Known rows, with every step that occurs
rizi/dilodaz: [ 13  15   0 -36  -5 -24  11 -18  24  14   0 -12  20   2 -10  -2  -1 -79
  -9  21  24 -22   3  -3   1]
rizi/dilodaz/zapek: [-14  -1   5 -55   2 -20  12 -21  12  10  10 -16  11   4 -23   2   0 -60
   7  18   5 -36  -4   3 -20]
rizi/fegi: [ 34   6   3 -15   2  -8  10  -2   2 -12 -42 -16  23   0 -13  -3 -29  -4
  13 -11  26  -7  -1 -23  -4]
tedez/resa: [ 17  22  -6  36   4 -12  22 -23  18 -35 -24  -9  10   7 -29   4  17 -24
 -13  29  15  19  -2  -6  21]
resa/tedez/fegi: [ 15  -1   2 -19  -9 -15   6 -29  12 -58 -44 -17  -5   6  -4  13   4  16
   9   5  42  33 -20 -18  44]
sise/dilodaz/zapek: [ 10 -15   0  11  16  -1  23 -27 -20  18  40 -13   2  13 -23   3  -2  35
 -44  22  11 -34 -28   0 -21]
fegi/rizi: [ 18  -2  -8  36  13 -36   9  10  10   1  -8 -23  28  11  21  -6  21  -7
 -50 -25   7   0 -13 -20 -31]
dilodaz/tedez/fegi: [ 24  15  19  12   6  25   5  -6  28 -69 -16 -10  -2  10   8   6  13  -3
 -29   3 -16  24  -7 -11   7]
sise/resa/tedez/fegi: [ 43 -16   4  -9  -8 -13  -5  -2  16 -61 -31  -3 -17  10 -22  12   7 -12
 -13  15  42  11 -13  -6  34]
dilodaz/zapek/fegi: [ 37 -15  11 -11  13 -22  11  -7 -18 -41  20 -29   7   9 -42   3   4  -2
 -17 -16 -18 -12 -18   5 -24]
dilodaz/tedez/resa: [ 18  32   9  43  13  16  17 -19  22 -56 -30  -7  -4  12 -10  11  28 -13
 -30  24   2  25   0   3   6]
zapek/fegi/sise/dilodaz: [ 74  -5  -8   3  15 -26  17   5  -9 -19  62 -26  16  12 -26  -3   7   8
 -52   0   6 -17 -15   4  -2]
dilodaz/zapek/fegi/rizi/resa/tedez: [ 27 -15   1 -23  16 -36  13  -4 -10 -45 -13 -35  -1   9 -16   7  16  52
  32 -14  10   4 -17  -1  -8]
zapek/fegi/sise: [ 70  -2  -7  -4  14 -30   9  10  -3 -43  40 -27  23   8 -25  -2   8 -36
 -45 -19  -4  -6  -5   2  -9]
tedez/fegi/sise/resa/rizi/dilodaz: [ 30  -8  -5 -50  -3 -11  -1  19  33 -46  15  -9  -7   6 -18  -2  -3 -22
  10  29  -8 -19   5 -14  14]
rizi/fegi/sise/dilodaz: [ 25  -2  -9 -22  12  -3  17   3  -2   9  10 -15  23   4 -10  -3 -26  19
  -4   3  28 -30  -6 -19 -15]
zapek/fegi/rizi/dilodaz/tedez: [ 56  10  10  -8   5 -49   7  23  19 -24   7 -40  15  11   2  -5  29   4
 -13 -16  -3   1  -8   3  -4]
fegi/sise/resa/tedez: [ 31 -15 -17 -10  12 -15  -1   2   3 -36  15   0   2  13 -14  12  10 -61
 -53   3  38 -17  -3   1 -13]
fegi/sise/resa/zapek: [ 25 -27  -9  -6  14  -3  -2  13   5 -16   9   0   9  11 -17   3  12 -77
 -35  -7   1 -34  -3   2 -29]
zapek/fegi/sise/dilodaz/tedez/resa: [ 63  10  -1  17  17 -14  21   3   3 -44  48 -25   3  14 -29   3  24  27
 -39  17  -2  -1 -12  12   9]
fegi/sise/dilodaz/tedez: [ 21   4 -10  16  26  13  18  -9   0  -4  55  -6   9  15   6   5  12  -6
 -78  15   8 -25 -11   1 -29]
dilodaz/zapek/fegi/sise/resa/rizi: [ 53 -26   0 -31  18 -26   4  15 -23 -50  32 -25 -10  13 -50   5   2  13
 -13  -3 -24 -35  -7  10 -36]
sise/dilodaz/tedez: [ 36  11   7  37  16  16  20 -21  -3   1  22  -7  -3  16   3   5   9  32
 -69  26  19 -12 -19   2  -8]
sise/fegi/rizi: [ 84 -23  -3  32  24 -27  14  10   4  -4 -13 -19  29  18   5  -6  -1  17
 -78 -16  20   0 -17  -5   4]

Rows
[ 35 -29   1 -33  15 -27   3   2 -18 -57  28 -24  -7  13 -46  11  12  -7
 -14 -11   2 -20 -17  13 -21]	dilodaz/zapek/fegi/sise/resa/tedez
[ 32 -10  -7 -38   5 -12   0  12   3 -31 -27  -9   9   5 -18   6 -20 -16
  11  -5  44 -18   1 -15  -5]	rizi/fegi/sise/resa/tedez
[ 46 -24   3 -11  10 -17  11  -1 -12  -4   4 -28   8  10 -22  -1  15   7
   5 -15  -4 -23 -22   6  -1]	resa/zapek/fegi/sise/dilodaz
[ 18  -8  16  -6  10  30  -4  13  30 -68 -11  -5 -11  12   3   8  22 -20
 -15  -1 -25   3  -6  -2  -4]	dilodaz/tedez/fegi/sise/resa/zapek
[ 36 -20   2   0  -5 -27  -6  11  21 -54 -32  -9 -13  12  -7   8  18   9
 -12   4  39  13 -16 -11  26]	sise/resa/tedez/fegi/rizi
[  5  22  17 -41  -6   3   6  -9  44 -29  -8 -13   2   5   4   3  11 -43
   6  26   0  -1   2  -3  16]	rizi/dilodaz/tedez/fegi
[ 36  26 -10  22   3 -20  22 -21   5 -35 -47 -16 -11   8 -33   5   6  34
  12  45  10  11   6  -9  22]	tedez/resa/rizi
[ 12  26  11 -28   2  -4   8 -16  28  -5  -6 -11   6   6   4   5  10 -67
 -19  23  14 -13   6   5  -5]	rizi/dilodaz/tedez
[ 63  -2   5  10  18 -24  18   7  31 -10 -24 -19  15  18   1  -1  15  17
 -40  18  20   4  -7   7  25]	sise/fegi/rizi/dilodaz/tedez/resa
[ 11  11  12 -48  -1   5   0   9  48 -36  15  -5  -3   8  -3   4  14 -62
  -6  30  -2 -16   7   3   6]	rizi/dilodaz/tedez/fegi/sise/resa
[ 53 -10 -19  -8  16 -13   1  17  -3 -27  20  -3  -2  13 -19   3  -3 -37
 -50  14   5 -36   9  -3 -32]	fegi/sise/resa/rizi
[ 30   7  13  24   9  22  18 -15  13 -22  21 -10  -8  14   3   3   9  56
 -45  30   6   1 -22  -6  15]	sise/dilodaz/tedez/fegi
[ 24   2  -4 -13  12  15  16 -24  13 -11 -65  -4   6   0   3   3  -4 -18
  56  15  26  -1   7  -9  11]	rizi/resa/zapek
[ 31 -14   2 -10  21 -29  14   7  -5 -37   5 -32   9   9 -18   0  13  34
  16 -15 -12  -7 -12  -2 -25]	dilodaz/zapek/fegi/rizi/resa
[ -2 -19  -3 -20  11   8  15  -5  13 -31  51 -13   7   9 -14   0   1  24
 -19  15 -17 -15 -22 -15  -2]	tedez/fegi/sise/dilodaz/zapek
[ 57   3   3 -13   1 -61   8  21  15 -12  11 -40  23   8  -6  -9  22  -3
  -8 -17   5  -5  -9  -3   1]	zapek/fegi/rizi/dilodaz
[ -5  -1   0 -39 -12 -39   4 -13  29 -34 -43 -27   0   6  14   7  18  25
  30   4  42  24 -20 -20  40]	resa/tedez/fegi/rizi/dilodaz
[ 41  10  14  35  11   6  25 -17   3 -18  -6 -19 -14  16 -22   6  29  68
  -9  34   8   2 -23  12  26]	sise/dilodaz/tedez/resa/zapek/fegi
[  5  -3 -14 -46  13  12  22 -32  14 -44 -17  -7 -14   4  -1  14  -6  56
  58  43  47  10  -7 -12  36]	rizi/resa/tedez/fegi/sise/dilodaz/zapek
[  6  -5  -8 -32  -2 -13   6 -22  12 -59 -19 -17  -1   7  -1  13   7   2
   2   1  36  23 -16 -17  31]	resa/tedez/fegi/sise
[ 21  -5 -19  10  21  -4  20 -11  -4  12  60  -8  20  12  -4   0   2 -17
 -70  14  17 -32 -13  -5 -23]	fegi/sise/dilodaz
[ 41 -17   6   5  15 -16  23 -16 -24  -1  48 -25   0  14 -37   1   2  56
 -34  14   4 -28 -31   7 -10]	sise/dilodaz/zapek/fegi
[ 39  18  -7 -45  -4 -31  10 -15   3   9 -30 -21  -7   5 -13   0 -15  -1
  14  35  17 -29  11  -8   0]	resa/rizi/dilodaz
[ 69  -3   1  24   9 -52   8  21   2 -30   8 -38  23  11  -5  -8  22  16
 -35 -33  -1   9 -15  -7  -8]	zapek/fegi/rizi
[ 22  14  13  18  14  10  12  -6  16 -62 -31 -19  -8  13 -18  11  39  -1
   8   7 -17  17  -5  12   7]	dilodaz/tedez/resa/zapek/fegi/sise
[  8  21  12 -40   2 -11  12  -6  34 -26 -14 -22  -2   8 -19   6  32 -43
  35  28  -2  -7   5  17  17]	rizi/dilodaz/tedez/resa/zapek/fegi/sise
[  8   6  16   5  11  22   5   7  38 -57 -51 -16  -6   9  32   4  26  39
  33  -3 -16  26  -6 -16   6]	dilodaz/tedez/fegi/rizi/resa/zapek
[ -1 -18 -15  -5  26   0  21 -14 -14   9  68 -11  14  13 -16   3   2  -3
 -57  12   1 -42 -18   0 -39]	fegi/sise/dilodaz/zapek
